Each row was made from one small tree. The marks that hang from a mark follow it in brackets, in alphabetical order. Every link used is in the known rows. Write each row's tree.
Known rows:
Y{W{M N}}: [ 2.370  3.083 -1.952  0.292 -0.122 -0.555  0.892 -0.647  0.732 -1.187
  0.738 -0.037  0.951  1.160 -0.908 -0.199  1.292  0.071 -0.845 -0.206
 -0.913 -0.690 -0.835  0.394  1.288  1.574  0.429]
R{W}: [ 1.742  2.467 -0.831 -0.224  1.290 -0.930 -0.628  1.235  2.538 -0.736
  1.007 -0.508  0.792  3.267 -0.015  0.297  1.901 -0.553 -0.170 -1.220
 -0.135 -1.956  0.203 -1.364  0.460  1.386  1.105]
J{R{W{M U}}}: [ 1.316  2.735 -1.488  0.450  0.252  0.389 -0.659  0.634  0.323 -1.047
  0.893 -0.112  0.068  1.456 -0.506 -0.970  1.289 -0.832 -0.936 -0.192
 -0.767  0.464 -0.710 -1.338  0.886  1.756  0.436]
L{S{C}}: [ 1.639  3.660 -1.246  0.324  1.381  1.175 -0.179  0.416  1.250 -0.466
  0.700  0.770  0.962  2.383  0.762 -0.903  2.848 -0.632  0.961 -0.839
  0.087  0.035 -0.691 -0.366 -0.287  0.864 -0.035]
H{W{M Y}}: [ 0.726  2.587 -1.248 -0.058  1.669 -0.786  0.060  0.456 -0.420 -0.354
  0.975  0.895 -0.045  0.101 -0.292 -0.469  2.148 -0.360 -0.142 -1.033
  0.493  0.968 -1.348 -0.732 -0.614  1.052  0.273]
R{J W}: [ 1.993  2.949 -0.076 -0.154  1.410 -1.354 -1.547  1.471  3.257 -0.272
  1.146 -1.322  0.708  4.563 -0.609  0.610  2.117 -1.430 -0.319 -1.935
  0.012 -2.619  0.010 -0.902 -0.148  1.096  1.878]
H{W}: [ 1.212  1.839 -1.034  0.004  1.539 -1.458 -0.824  1.120  0.946 -0.239
  1.150  0.758  0.106  0.947  0.123 -0.244  1.802 -0.342  0.618 -1.802
 -0.408 -0.599  0.100 -1.378 -0.204  0.202  1.124]
W{H M{S} U Y}: [ 0.046  5.185 -2.192 -0.052  0.720  1.578  2.198 -0.465 -1.642 -2.214
  1.615  0.762  0.046 -0.459  0.076 -0.875  1.318 -0.733 -1.759  2.171
  0.576  3.915 -3.885  2.274 -0.359  2.554 -1.525]
Y{W}: [ 1.998  2.583 -2.096 -0.093  0.725 -1.477 -0.469  0.787  1.509 -0.694
  0.885  0.338  1.148  1.922 -0.231  0.150  1.109 -0.215 -0.413 -0.827
 -1.409 -1.568  0.066 -0.700  1.629  0.163  0.550]
S{L}: [ 1.739  2.493 -1.649 -0.781  0.704  0.963 -0.356  1.285  1.484 -0.922
  1.645  1.372  1.016  2.590  0.018 -0.041  1.657  0.216  0.358 -0.602
 -0.108 -0.496 -0.374 -2.137  0.067  1.210  0.482]
J{R{W{H M{S} U}}}: [ 0.802  3.138 -1.518  0.525  0.525  0.772 -0.198  0.442  0.360 -1.580
  1.332 -0.087  0.399  0.988 -0.263 -0.954  0.760 -1.333 -0.961 -0.058
 -0.859  1.154 -1.257 -0.091  0.291  1.829  0.334]
Y{W{H N R}}: [ 1.622  3.163 -1.773  0.811  0.793  0.122  0.761 -1.142  0.357 -1.675
  1.810  0.420  0.986  1.382 -0.126 -0.002 -0.186 -0.198 -1.665  0.516
 -0.811 -0.157 -1.826  1.996  1.327  1.973 -0.332]
W{M R{J}}: [ 1.055  3.827 -1.672  0.678  0.157  0.683 -0.288 -0.017 -0.444 -0.689
  1.679 -0.387 -0.301  1.490 -0.535 -0.381  2.244 -1.270 -1.447  0.379
  0.671  0.612 -1.584  0.428 -0.177  1.863 -0.390]
S{C}: [ 2.404  3.179 -1.527  0.597  0.795  0.627  0.264  1.900  1.335 -0.273
  1.051  0.806  0.114  2.214  0.135 -0.643  2.029 -0.933  0.385 -0.702
  0.184 -0.067 -0.622 -1.773  0.867 -0.250  0.799]
R{J W{H Y}}: [ 0.984  3.708  0.061 -0.354  2.155 -0.442 -0.867  0.961  2.394 -0.658
  1.714 -0.928  0.676  3.984 -0.489  0.639  1.398 -1.668 -1.053 -1.077
  0.882 -1.241 -1.814  0.538 -0.617  1.601  0.913]
H{W{N R{J} U Y}}: [ 1.463  2.822 -0.510  0.965  1.783 -0.443  0.127 -1.235 -1.175 -0.948
  1.297  1.085 -0.266  1.202  0.122 -0.452  1.010  0.196 -1.623  0.239
 -0.034  1.704 -2.370  1.063  0.038  2.554 -0.001]
J{R{W{H M}}}: [ 0.656  2.784 -1.324  0.305  0.530  0.805 -0.673  0.689  0.689 -1.115
  1.447 -0.234  0.244  1.148 -0.440 -0.762  0.897 -1.418 -0.671 -0.544
 -0.289  0.184 -0.964 -0.740  0.195  1.445  0.396]
U{W{H M{S{E}} R{J}}}: [-0.379  2.749 -1.931  0.561  0.685  1.408 -0.728 -1.169  0.197 -2.739
  2.064 -0.095  1.857  0.311  0.115 -0.624  1.379 -1.460 -0.927 -0.398
  0.112  1.208 -1.160  1.602 -1.031  1.460  0.197]
J{R{W}}: [ 1.130  2.123 -1.233  0.237  0.577  0.054 -1.511  0.818  1.229 -0.741
  1.117 -0.043  0.542  1.814  0.150 -0.660  0.934 -1.039 -0.430 -0.991
 -1.029 -0.757  0.193 -1.694  0.648  0.858  0.771]
E{S{C}}: [ 2.807  3.268 -1.621 -0.422  1.717  0.165  0.413  1.642  0.943 -0.735
  0.835  1.332 -0.065  2.352  0.167 -0.398  1.640 -1.178  0.445 -0.635
 -0.245  0.821  0.533 -0.719 -0.976  0.327  0.700]
R{J W{H N U Y}}: [ 1.723  4.152  0.328  0.202  1.600  0.081  0.320 -0.387  1.489 -1.337
  1.505 -0.859  0.327  3.940 -0.765  0.365  1.013 -0.787 -1.884  0.107
  0.741 -0.141 -2.804  1.583 -0.093  3.088  0.715]
Y{W{H N R{J} U}}: [ 2.095  3.781 -1.509  1.038  0.769 -0.056  0.856 -1.143  0.009 -1.806
  1.702  0.210  0.580  2.097 -0.680 -0.019 -0.143 -0.190 -2.273  1.005
 -0.863  0.529 -2.621  2.509  1.686  2.507 -0.203]
C{S{L}}: [ 1.249  2.189 -2.385 -1.140  0.329  0.655 -0.315  0.870  3.055 -1.013
  1.538  0.517  1.780  2.957  0.296 -0.637  2.388  0.192  1.007 -1.268
 -1.032 -0.176 -0.024 -0.473 -0.440  1.049 -0.486]
Y{W{N}}: [ 2.413  2.603 -1.715  0.182  0.208 -0.992  0.182 -0.469  1.378 -1.055
  0.857  0.228  1.208  1.786 -0.197  0.026  0.776  0.195 -0.686 -0.502
 -1.408 -1.459 -0.191  0.097  1.540  0.978  0.621]
J{R{W{H M N U Y}}}: [ 0.891  3.276 -1.111  0.544  0.474  1.346  0.310 -0.608 -0.440 -1.583
  1.276  0.111  0.134  0.957 -0.413 -1.004  0.555 -0.704 -1.630  0.658
 -0.157  1.530 -2.207  0.236  0.435  2.663 -0.213]
S{C E L}: [ 3.021  2.295 -1.445 -0.517  1.975  3.197  0.861  1.598  2.085 -1.318
  1.657  2.977  1.021  2.929 -1.422 -0.373  1.422 -0.001  1.277 -0.874
  0.445  0.820 -1.555 -3.217  0.085  1.043  2.361]
M{W{H N U}}: [ 1.679  3.613 -1.320  0.527  0.868  0.575  1.345 -0.380  0.618 -2.865
  1.213  0.444  1.288  0.170  0.420 -0.488  0.748  0.242 -1.077  0.540
 -0.398  1.372 -1.137  0.680  1.256  3.479  0.135]

Write each row's tree:
[-0.597  2.353 -1.785 -0.162  0.862  0.630 -1.106 -0.471  0.197 -1.965
  1.688  0.375  1.663  0.587  0.977 -0.589  1.328 -0.507 -0.829 -0.313
  0.426  0.393 -0.862  0.168 -0.142  0.568 -0.690] : U{W{H Y}}
[ 1.069  2.930 -0.649  0.825  1.529 -0.059  0.328 -1.328 -1.115 -0.739
  1.348  0.628 -0.075  0.502 -0.285 -0.443  1.538 -0.374 -1.267 -0.316
  0.630  1.459 -2.290  1.129 -0.883  2.453  0.083] : H{W{M N R{J} Y}}
[ 0.906  3.975 -1.881  0.760  0.250  0.558 -0.122 -0.386 -0.130 -1.246
  1.669 -0.267  0.549  0.988  0.257 -0.416  2.018 -1.715 -1.211  0.209
 -0.264  1.116 -1.193  1.398 -0.817  1.676 -0.078] : W{M{S} R{J}}
[ 0.888  3.031 -1.545  0.718  1.896 -0.282  0.636 -0.262 -1.995 -0.920
  1.147  1.301 -0.485  0.094 -0.279 -0.790  1.747  0.056 -1.495  0.502
  0.433  2.694 -2.632  0.303  0.178  2.438 -0.699] : H{W{M R U Y}}
[ 2.733  3.362  0.205  0.338  0.842 -0.811 -0.354  0.071  2.392 -1.001
  0.934 -1.264  0.359  4.490 -0.901  0.335  1.731 -0.566 -1.147 -0.752
 -0.175 -1.526 -0.938  0.095  0.383  2.589  1.708] : R{J W{N U}}
[ 0.444  1.926 -1.461  0.113  0.100  0.433 -0.962 -1.744  0.168 -1.958
  1.075  0.314  1.836  0.794  1.181 -0.676  1.580  0.273 -0.910 -0.306
 -0.117 -0.073 -0.131 -0.086  0.118  1.143 -0.281] : U{W{N Y}}
[ 2.572  3.068 -1.954  0.986  0.399 -0.493  0.771 -1.209 -0.231 -1.631
  1.046  0.621  0.749  1.798 -0.191 -0.257  0.369  0.622 -2.034  1.026
 -1.506  0.263 -1.487  1.177  2.291  2.392 -0.289] : Y{W{N R U}}
[ 1.298  3.906 -1.298  0.315  1.341  0.823  1.497 -0.841 -0.119 -2.842
  1.182  0.871  1.350 -0.067  0.732 -0.510  0.620  0.401 -1.648  1.044
 -0.022  2.135 -1.944  1.036  1.130  3.738 -0.533] : M{W{H N U Y}}
[-0.499  3.917 -1.665  0.287  1.610  1.684  0.326 -0.547 -1.302 -1.350
  2.589  1.144  0.029  0.637  1.082 -0.290  0.409 -0.749 -2.156  1.724
  1.157  1.931 -3.218  1.767  0.016  1.925 -2.012] : W{H R Y}
[ 0.726  4.285 -2.300  0.962  1.137  1.584  1.233 -0.778 -1.617 -1.422
  1.435  1.154  0.697  0.111  0.922 -0.929  1.713 -1.136 -1.766  1.346
  0.419  3.202 -2.622  1.414 -0.373  2.013 -1.337] : W{M{S{C}} R Y}
[ 3.171  3.087 -1.659 -0.720  2.110  1.073  0.670  1.811  1.161 -1.049
  1.092  2.106  0.519  3.081 -0.192 -0.273  1.438 -0.756  0.621 -0.698
 -0.143  1.213  0.109 -1.199 -1.245  1.044  0.878] : E{S{C L}}
[ 0.365  2.410 -2.067  0.585  0.351  0.697 -1.237 -0.870  0.264 -2.319
  1.527 -0.035  2.215  1.108  0.483 -0.682  1.949 -1.004 -0.886 -0.760
 -0.418  0.717 -0.244  0.521 -0.662  1.461  0.121] : U{W{M{S{L}} R{J}}}
[-0.302  3.190 -1.414  0.836  0.376  1.778 -0.104 -2.459 -1.121 -2.486
  1.942 -0.169  1.340  0.369  0.274 -0.751  1.186 -0.695 -2.152  0.637
  1.118  1.654 -2.462  2.321 -0.650  2.575 -1.039] : U{W{H M N R{J} Y}}
[ 1.324  1.729 -2.251 -1.579  0.808  1.596 -0.161  0.462  3.361 -1.420
  1.689  1.275  1.845  2.692 -0.435 -0.565  2.177  0.381  1.462 -1.299
 -0.984  0.082 -0.233 -0.978 -0.729  1.237  0.425] : C{S{E L}}
[ 2.445  3.421 -2.224  1.281  0.417  0.078  1.402 -1.283  0.117 -1.758
  0.994  0.427  1.465  1.006 -0.229 -0.426  0.736 -0.456 -1.364  0.273
 -1.300  0.713 -1.416  1.764  1.099  2.024  0.184] : Y{W{M{S{C}} N R}}
[-0.376  4.929 -1.484  0.444  1.242  1.979  0.708 -0.679 -1.692 -1.198
  2.498  0.201 -0.334  0.656 -0.343 -0.352  1.230 -1.579 -2.479  1.618
  1.982  2.585 -4.223  2.509 -0.785  2.571 -1.762] : W{H M R{J} Y}
[ 0.739  4.828 -0.739  1.049  0.900  2.125  1.397 -2.378 -2.052 -2.026
  2.362  0.680 -0.515  1.496  0.299 -0.476 -0.010 -0.181 -3.397  2.910
  1.005  3.070 -4.758  3.547  0.296  3.845 -1.755] : W{H N R{J} U Y}
[ 1.151  3.085 -1.143  0.647  0.137  1.201  0.221 -0.279  0.079 -1.569
  1.304 -0.187  0.045  1.133 -0.615 -0.966  0.622 -0.774 -1.253  0.298
 -0.400  0.981 -1.635 -0.004  0.550  2.506  0.252] : J{R{W{H M N U}}}
[ 1.097  2.796 -0.901  0.658  2.250 -0.927 -0.547  0.020 -1.014 -0.568
  1.343  1.191 -0.352  1.333  0.065 -0.375  1.321 -0.232 -1.381 -0.120
 -0.038  1.583 -2.109  0.265  0.177  1.688 -0.109] : H{W{R{J} U Y}}
[ 1.712  3.147 -0.936 -0.157  1.673 -0.599  0.072  0.665  1.096 -1.046
  0.800  0.079  0.442  3.126  0.036  0.029  1.733  0.027 -1.317  0.146
  0.066 -0.208 -1.310 -0.782  0.987  2.308  0.154] : R{W{U Y}}
[ 2.389  2.983  0.343  0.144  0.947 -0.840 -0.911  0.202  3.090 -0.661
  1.117 -1.400  0.760  4.379 -0.583  0.542  1.771 -1.009 -0.561 -1.593
 -0.033 -2.503 -0.265 -0.114 -0.249  1.913  1.978] : R{J W{N}}
[ 1.684  3.216 -1.151 -0.113  1.839  2.097 -0.035  0.028  1.566 -0.859
  0.828  1.512  1.034  2.148  0.051 -0.805  2.653 -0.469  1.412 -0.877
  0.162  0.273 -0.882 -0.937 -0.621  1.016  0.940] : L{S{C E}}
[ 1.056  2.685 -1.085  0.420  0.345  0.848 -0.457 -0.506  0.156 -1.062
  0.987  0.021  0.486  1.116 -0.075 -0.875  0.982 -0.728 -1.123 -0.166
 -0.403  0.390 -0.979 -0.696  0.293  2.041  0.245] : J{R{W{M N Y}}}
[ 1.354  2.400 -1.290  0.387  0.483  0.082 -1.164  0.754  0.755 -0.966
  0.993  0.112  0.246  1.879 -0.020 -0.783  0.952 -0.742 -0.773 -0.380
 -1.123 -0.074 -0.292 -1.534  1.057  1.309  0.593] : J{R{W{U}}}
[ 0.870  5.326 -2.166  0.181  1.299  2.587  2.898  0.107 -1.471 -2.338
  1.686  1.541  0.413  0.386 -0.395 -1.007  1.212 -0.677 -1.496  1.996
  0.907  4.659 -4.609  1.756 -0.385  2.864 -1.186] : W{H M{S{C L}} U Y}
[ 0.600  2.618 -1.396  0.132  0.795  1.228 -0.498  0.282  1.023 -1.559
  1.517  0.164  0.699  0.832 -0.431 -0.742  0.702 -1.523 -0.331 -0.651
 -0.720  0.551 -0.897 -0.525 -0.253  1.442  1.034] : J{R{W{H M{S{E}}}}}
[ 1.416  3.308 -0.770  1.065  1.468 -0.035  0.845 -1.445 -1.824 -1.076
  1.172  0.789 -0.497  0.606 -0.601 -0.684  1.494  0.042 -1.828  0.508
  0.454  2.451 -2.970  1.368 -0.239  3.143 -0.212] : H{W{M N R{J} U Y}}
[ 1.037  3.878 -2.014 -0.258  1.048  1.632  1.260 -0.104 -0.126 -1.394
  1.039  1.367  0.855  0.048  0.033 -0.785  2.089 -0.963 -0.282  0.358
  0.321  2.319 -1.952 -0.161 -0.757  1.124  0.270] : W{M{S{C E}} Y}
[ 0.857  4.410 -1.020  0.185  0.446  1.824  1.973 -1.591 -1.318 -1.990
  1.768  0.917 -0.365  0.708  0.358 -0.600  0.391  0.496 -2.136  2.460
  0.752  2.475 -3.805  2.028  0.518  3.027 -1.379] : W{H N U Y}
[ 0.704  5.530 -1.129  1.158  0.426  2.736  2.414 -2.619 -2.937 -2.196
  2.174  0.280 -0.846  0.628 -0.707 -0.794  0.706 -0.351 -3.652  3.295
  1.720  4.134 -5.637  4.025 -0.074  4.726 -2.084] : W{H M N R{J} U Y}
[ 0.961  3.005 -1.538  0.352  0.627  0.473 -0.498  0.145 -0.073 -1.305
  0.873  0.248  0.545  1.048  0.047 -0.994  1.068 -0.957 -1.202  0.081
 -0.966  1.290 -1.095 -0.637  0.484  1.846  0.097] : J{R{W{M{S} U Y}}}
[ 0.679  2.684 -0.856  0.377  0.738  1.033 -0.589 -0.414  0.472 -1.247
  1.506  0.195  0.552  1.346  0.278 -0.698  0.241 -0.926 -1.130 -0.125
 -0.430  0.319 -1.260 -0.139  0.248  1.776  0.152] : J{R{W{H N Y}}}
[ 1.460  2.679 -1.440  0.290  1.138 -0.958  0.438  0.811 -0.397 -0.709
  0.841  0.645 -0.520  0.413 -0.851 -0.663  2.237 -0.063 -0.119 -0.693
 -0.040  1.169 -1.242 -0.830  0.097  1.500  0.634] : H{W{M U}}
[ 1.514  3.333 -0.999  0.727  1.461  0.309  0.017 -1.260  0.201 -2.149
  1.150  0.590  1.776  0.697  1.133 -0.266  0.927 -0.144 -1.796  0.211
 -0.256  0.971 -0.858  0.763  0.688  3.340 -0.184] : M{W{N R{J} Y}}
